Each row was made from one walk, in order. Every step used is in the known rows, and no mark comes twice. Write each row's walk.
Known rows
D Z: [ 0.03  0.82 -2.23 -1.09 -2.48 -0.91 -0.50 -1.67  0.23  0.76 -1.03 -0.33
  0.31 -0.12 -0.98  0.00  1.76  1.04  2.21 -0.82 -0.49  1.17 -0.22 -2.66
 -1.30  0.17]
S D W: [ 0.62  1.31  0.07  1.71 -3.32 -1.12 -1.20 -0.72  0.30  2.56  3.19 -1.59
 -1.67 -1.56  0.52 -0.71  1.91  0.40 -0.60 -2.21 -1.69  0.02  0.66  0.22
  0.09 -3.30]
H V D: [-0.12 -0.74  0.45  1.13 -0.37  0.94 -0.07 -1.49  0.98  0.27 -1.36  0.78
 -0.16  0.40  1.35  0.77  0.53  0.73 -1.11  0.17 -0.96 -0.85  0.06  1.53
  2.54  1.73]
R D: [-0.49  1.08 -3.25  2.28 -2.41 -0.97 -0.82 -1.23 -1.17 -1.27 -0.43 -0.48
  0.14  0.07  0.85 -0.60  0.02  0.84 -0.22  0.62 -0.88 -0.48 -0.38 -0.45
  0.79 -0.50]
D C: [-0.53  1.09  0.71 -0.48 -4.77  1.77 -1.33  0.12  0.03  1.63 -1.39  0.17
  0.09 -0.19 -0.01 -1.32  0.08  0.32  2.36 -0.42 -1.00  1.11 -0.05  0.36
  0.52  0.04]
L C D V H: [-2.62  0.72  0.61  0.79 -0.33  1.49 -4.81  3.03 -0.81  3.64  4.38  0.28
 -1.05  0.17 -1.21  0.91  0.14 -2.05 -0.65  0.10 -0.48  0.21  0.41  0.67
 -1.83  1.91]
H V P R D Z: [-0.03 -1.99  0.34 -1.22  2.78 -0.87  1.97  0.07 -1.78 -3.23 -2.60 -0.51
  0.72  0.63 -0.49  0.52  0.55  0.94  0.87  0.42  3.27 -1.15 -0.94 -1.95
 -1.02  2.41]
Z H V D C: [ 0.75 -0.79  0.54  0.14  0.19  2.04  1.65  1.47  0.96  2.74 -1.23  0.72
  1.22  0.23 -0.20  0.44 -1.13 -1.38 -0.22  1.98  0.45  0.06  0.38  1.07
  2.51  0.67]
C D Z: [ 0.53  0.79 -2.88 -1.41 -1.52 -1.47 -1.02  1.03  0.27  0.98  3.07 -0.38
  0.17 -0.22  0.22 -0.11  1.64 -1.49 -0.27 -0.40 -0.53  0.51 -0.24 -1.13
  1.58 -0.03]
L C: [-2.58  0.73  1.05  2.43 -4.97  1.19 -5.47 -0.62 -0.52 -0.33  0.78  0.49
 -1.45 -0.33  0.06  1.50  0.08  0.64  1.43 -0.85 -0.67  1.23  0.38  0.76
 -2.86  0.43]
P R D: [ 0.28  0.56 -3.71  1.75 -2.65 -2.67 -0.36 -0.63 -1.86 -1.38 -0.32 -0.25
  0.86 -0.08  1.41 -0.81 -1.33  1.33 -0.64  0.30  1.70 -0.39 -1.27 -0.62
  1.16 -0.85]
V D: [ 0.44  0.52 -3.04  1.19 -3.01 -0.13 -0.77 -1.88  0.55  1.29  0.10  0.94
  0.29 -0.11  1.62 -0.09 -0.15  1.13 -1.38 -0.33 -1.96  0.77  0.08  1.41
  1.14 -1.23]
R D W: [-0.55  0.77 -4.67  2.23 -2.64 -2.51 -0.61 -0.79 -1.24  1.65 -1.10 -0.54
  1.13 -1.51  2.33 -0.92  2.29  1.50  0.53  0.34 -1.68  0.47  0.09 -2.02
  0.73 -2.83]
R P V D W: [-0.61 -0.50  1.24  0.48  2.47 -2.60  1.09 -3.06  4.16  2.00 -0.88  0.70
  0.64 -0.82  2.03 -0.28  1.72  2.47 -0.88 -0.60 -2.93  1.46  0.24 -0.28
  0.58 -2.85]
Z D: [ 0.11  1.17 -0.06  0.67 -3.01 -0.13 -1.41  0.03  0.37  0.04 -0.19  0.23
 -4.61 -0.35  1.48 -1.22 -0.91 -0.31  1.79 -1.48 -0.98 -0.38  0.48  2.54
 -0.82 -0.85]
V P: [ 0.34 -0.04  3.07 -1.71 -2.87  0.44 -0.34 -1.45 -0.98 -3.00 -1.06  0.65
 -0.76  0.03 -0.44 -0.04 -0.14  1.29  1.02 -0.18 -0.71  0.31  0.71  0.78
 -3.01 -1.13]
Z H V D W: [ 1.10 -0.94 -0.55  0.62  0.37 -0.65  1.60  0.15  0.91  3.62 -1.30  0.82
  1.43 -1.02  1.12  0.86  0.77 -0.27 -0.94  1.96 -0.44  0.14  1.00  0.01
  2.00 -1.89]
R D S: [-0.98  0.80 -4.46  1.61 -1.25  1.24 -0.81  0.10 -1.04 -1.98 -1.07 -0.46
  1.02  0.10  1.58 -1.00  0.09  0.43  0.92 -0.44 -0.19  0.07 -0.28 -0.56
  0.57 -0.21]
Z H V P R D C: [ 0.91 -1.59  2.09 -1.09  1.79  0.78  2.91  2.57 -1.79 -1.26 -2.13 -0.04
  1.52  0.39 -1.18 -0.04 -2.18 -1.20  0.66  2.55  3.65 -0.83 -0.23 -0.30
  0.31  0.58]
P V D: [-0.47  0.62 -1.23  2.85  0.54 -1.28 -0.22 -3.19 -0.81  0.27 -0.04  0.87
  0.48 -0.06  1.49  0.33  0.30  1.47 -1.79 -0.73 -4.12  0.61  0.23  1.24
  2.35 -1.65]
L C D V P R: [-1.76  0.14  3.20 -0.36 -0.06  1.69 -4.93  3.80 -1.98 -0.81  3.88  0.43
 -0.15 -0.43 -0.58  0.60 -0.80 -1.45 -1.44 -0.76  1.08  0.34 -0.31  1.85
 -2.86  1.76]
H V P R D: [-0.05 -1.69  2.46 -0.41  1.24 -0.43  1.15 -0.12 -2.01 -4.19 -2.31 -0.06
  0.15  0.56  0.42  0.41 -0.78  0.94 -0.15  0.83  2.59 -1.85 -0.57  0.33
 -0.05  1.85]
Z H V P R: [ 1.58 -1.46  4.94 -2.03  0.51 -0.11  2.02  0.55 -0.93 -2.33 -1.78  0.73
  0.14  0.23 -1.60  1.06 -2.18 -0.35  0.17  2.13  3.07 -0.96  0.49  0.39
 -0.86 -0.22]
C D: [ 0.53  0.99 -0.20 -0.11 -3.21 -0.86 -2.23  0.70  0.07 -0.25  3.54  0.20
 -0.63 -0.24  1.28 -0.26  0.07 -1.23 -1.54  0.17 -1.30 -0.27  0.24  1.60
  2.67 -0.76]
S D Z H V P: [ 1.57 -0.79  2.79 -1.29  2.82  1.11  2.42  1.04  0.22 -0.74  2.67 -2.02
 -1.39  0.38 -3.80  1.04  0.11 -1.98 -0.13 -0.52  1.78 -0.97  0.51 -0.84
 -2.04  0.76]

Which walk is each row?
[-1.06  0.04  5.36 -0.30  1.36 -1.51  0.25 -3.30  3.87 -1.94 -1.13  0.09
 -0.82  0.26 -0.13 -0.05  0.01  1.88  0.28 -0.45 -1.94  0.15  0.11 -0.16
 -0.40 -0.50] => R P V
[ 0.37 -1.67  5.38 -1.76 -0.20  0.24  0.65 -0.71 -1.14 -3.55 -2.66  0.59
 -0.49  0.38 -0.16  0.55 -0.71  1.22  0.54  0.26  2.40 -1.36 -0.04  0.76
 -0.75  1.56] => H V P R
[ 1.59 -0.04 -5.52 -0.44 -0.40 -0.87  1.67 -0.56  0.77  3.09  0.32  0.49
  1.64 -0.14 -0.74  0.69  0.01 -0.28 -0.44  0.73 -0.29  1.72 -0.17 -1.48
  0.00 -1.57] => V D Z H
[-0.38  1.33  0.26 -0.91  0.81  0.72 -0.14  1.53  0.08  4.24 -0.42  0.20
 -4.18  0.43 -0.96 -1.81 -0.83 -0.75  1.93 -0.86 -0.94 -0.96  0.56  1.07
 -2.28  0.82] => Z D V H
[-2.52  0.65 -0.95  1.51 -2.65  2.66 -6.07  2.73 -0.56 -0.71  4.12  0.41
 -0.62 -0.44  1.71  1.01  0.20 -1.96  0.27 -1.36  0.21  1.20  0.34  2.01
 -0.57  0.65] => L C D S
[-0.90  0.61  0.16  1.41  0.34 -2.49  0.35 -3.19 -1.59  1.99 -0.50  0.43
 -0.92  0.70 -0.72  0.35  0.16  1.57  0.82  0.05 -2.58  0.08  1.00 -1.10
  0.12 -1.60] => P V H
[ 0.75  1.19 -1.22  0.40 -1.41 -0.07 -0.25 -0.66  0.60  0.65  3.66 -2.13
 -1.75  0.06 -1.90 -0.12  1.11 -0.36  0.06 -2.38 -0.34 -0.12 -0.23 -1.07
 -0.96  0.01] => S D Z
[ 0.75 -0.62 -0.96 -0.28 -1.26 -1.65  0.77 -0.49 -2.68 -3.72 -0.89  0.04
  0.49  0.24  0.40 -0.49 -1.39  1.35 -0.39  0.35  1.91 -0.36 -0.81 -0.06
 -1.82 -1.30] => V P R D
[-0.51 -0.97  0.59  0.61 -0.49  2.64  0.19  0.14  0.86  2.16 -1.91  0.63
  0.53  0.30  1.36 -0.19  0.48  0.12  0.12  0.08 -0.58 -0.18 -0.14  1.52
  3.07  2.42] => H V D C
[-1.23  0.27 -2.17  0.64 -1.39  0.06 -3.82  2.93 -0.35  1.53  4.68 -0.10
 -0.28 -0.54 -1.04  2.05  0.32 -2.95  0.13  0.45  0.95  1.56  0.16 -0.58
 -1.50  0.17] => L C D Z H
[-0.44  1.93  2.04 -0.40  0.07  1.89 -1.47  1.56  0.42  1.35 -0.70 -0.03
 -3.72 -0.29  0.04 -2.05 -0.48 -0.58  1.25 -1.60 -1.72 -0.88  0.23  2.18
 -1.34  1.19] => Z D V
[-0.64 -0.75  0.19 -0.53  4.02 -1.94  1.76 -3.04  4.42  0.47 -0.69  0.22
  0.55  0.43 -0.15  0.24  1.14  1.64 -0.27 -1.00 -1.69  1.27 -0.64 -1.40
 -0.26 -0.23] => R P V D Z
[ 0.01  1.91  1.96 -1.07 -0.44  1.24 -2.25  2.24  0.08  1.01  2.93 -0.03
  0.27 -0.31 -0.16 -1.24  0.29 -1.67 -2.16 -0.10 -2.13 -0.71  0.08  1.42
  2.01  1.35] => C D V
[ 0.30  1.94  3.49  0.78 -0.25  2.35 -1.41  0.45  0.39  0.88  3.39 -1.75
 -1.59 -0.14 -2.01 -1.21 -0.10 -0.75 -1.79 -2.18 -1.89 -1.37  0.20  1.29
 -0.53  1.30] => S D V
[ 1.60 -0.85 -2.79 -1.84  1.07 -2.38  2.74  0.86 -2.59 -2.17 -0.72 -0.40
  1.70  0.13 -1.71  0.05 -1.27  0.23  0.54  1.36  3.35  0.48 -0.83 -2.49
 -2.84 -1.69] => V P R D Z H
[ 1.24 -1.50  0.88 -0.65  2.03 -1.86  2.82  1.37 -1.83 -0.39 -2.35  0.04
  1.67 -0.81  0.02  0.58 -0.37 -0.07  0.11  2.61  2.78 -0.65  0.33 -1.24
 -0.25 -1.95] => Z H V P R D W
[-0.56 -0.39  2.42  0.49  2.60 -1.48  0.98 -3.34  4.25 -0.36 -0.38  0.63
 -0.14  0.34  0.91  0.06 -0.14  1.74 -1.37 -0.57 -2.36  0.64 -0.10  0.71
  0.72 -0.97] => R P V D
[-0.64 -0.95 -0.64  0.58  0.81  3.03 -0.02 -0.48  0.95 -0.15 -1.96  0.90
  0.69  0.52  2.20  0.24  0.55  0.39 -0.21 -0.67 -0.25 -0.41  0.24  1.50
  2.31  2.03] => H V D S
[ 0.80 -0.77 -0.43  0.06  1.38  2.46  1.31  0.89  0.90  0.73 -1.23  0.91
  1.42  0.24  0.50  0.76 -1.18 -1.21 -0.48  1.27  0.85 -0.21  0.66  1.22
  2.03  0.26] => Z H V D S
[ 0.50  1.10  5.59 -0.82  1.16  3.06 -0.45  0.70 -0.36 -1.06  3.11 -1.44
 -1.68  0.04 -2.88 -1.18 -0.36 -0.60 -1.62 -2.12 -1.30 -1.29  0.33  1.77
 -2.73  0.84] => S D V P
[ 1.19 -0.19 -0.42 -1.77  1.51 -0.75  0.78  2.53  0.53  1.14  2.47 -0.35
  0.55  0.01 -0.99  0.96  0.73 -3.02 -0.60  1.53  1.14 -0.43  0.19 -1.00
  2.60  1.07] => C D Z H V
[ 0.25 -0.65 -1.81 -0.92 -0.26  0.04  0.73  0.54 -2.69 -4.29 -1.38  0.14
  1.26  0.32  0.85 -0.85 -1.41  1.16  0.56 -0.56  2.72  0.18 -0.69 -0.04
 -2.05 -1.13] => V P R D S
[ 0.37 -1.12 -1.79 -0.87  3.51 -0.27  2.95  0.80 -1.35 -1.62 -1.82 -0.93
  1.32  0.44 -1.96  0.98  0.59 -0.80  0.97  2.19  1.85 -0.57 -0.10 -2.87
 -1.34  1.08] => R D Z H V P
[ 0.46  0.67  3.47 -2.26  1.34  1.12 -0.12  2.34 -1.03 -0.81 -1.04  0.29
 -3.39 -0.20 -0.25 -2.19 -1.72 -0.18  1.08 -1.65  0.80 -0.89 -0.22  2.47
 -3.37  0.78] => Z D V P R
[-0.23 -1.12 -1.86  0.14  1.22  0.62  0.81 -1.20  1.01  1.48 -1.73  0.20
  0.64  0.44  0.54  0.93  1.86  0.61  0.01 -0.28 -0.16 -0.12 -0.28 -0.80
  1.63  2.61] => H V D Z
[ 0.64 -0.28  0.29 -1.55  0.76 -0.21  1.64  0.03  0.67  1.11 -1.74 -0.39
  0.67  0.07 -2.25  1.13  0.89 -0.73  1.79  1.44  1.24  0.08  0.35 -2.82
 -0.15  1.26] => D Z H V
[-0.07  0.45 -3.60  1.04 -3.00 -1.12 -0.01  1.06 -1.94  0.37 -0.97 -0.43
  1.52 -0.03  1.25 -1.56 -1.25  0.62  0.58  0.10  1.97  0.34 -1.58 -0.66
  1.70 -0.14] => P R D C
[-0.52  0.28 -3.61  1.59  2.20 -1.86  0.58 -2.91 -0.52  1.41 -0.34  0.12
  1.07  0.00  0.50  0.43  1.58  1.42 -0.65 -1.16 -3.35  1.38 -0.26 -1.17
  1.38 -0.91] => P V D Z
[ 0.81 -1.54  1.07 -0.94  2.92  1.08  2.65  2.05 -1.76 -3.37 -2.05  0.14
  1.63  0.55 -0.43  0.44 -2.23 -0.97  0.27  1.81  4.04 -1.05  0.07 -0.16
 -0.42  0.32] => Z H V P R D S
[ 0.45 -0.84  0.34 -0.84  5.01 -1.97  2.86 -2.02  4.47  1.07 -0.17  0.24
  1.09  0.38 -1.12  0.61  0.04  0.55 -0.57  0.56 -0.96  1.40 -0.08 -1.74
 -0.35 -1.34] => R P V D Z H
[-0.95 -0.58  1.34 -0.04  3.45  0.42  0.89 -2.42  4.28 -0.97 -0.82  0.83
  0.61  0.46  1.38 -0.42  0.07  1.38 -0.53 -1.27 -1.60  1.08 -0.09  0.78
  0.44 -0.88] => R P V D S
[ 0.11 -0.37 -3.49  0.59  2.34 -0.87  2.12  0.58 -0.50  0.05 -1.37 -1.10
  1.33  0.49 -1.41  0.77  0.67 -1.04  0.72  1.97  1.43 -0.63 -0.42 -3.37
  0.76  1.37] => R D Z H V
[ 0.06  0.96 -1.44 -0.74 -2.11  1.52 -2.14  1.78  0.08 -0.81  2.86  0.37
  0.42 -0.13  1.96 -0.74  0.09 -1.63 -0.57 -0.82 -0.42  0.23  0.18  1.69
  2.33 -0.47] => C D S
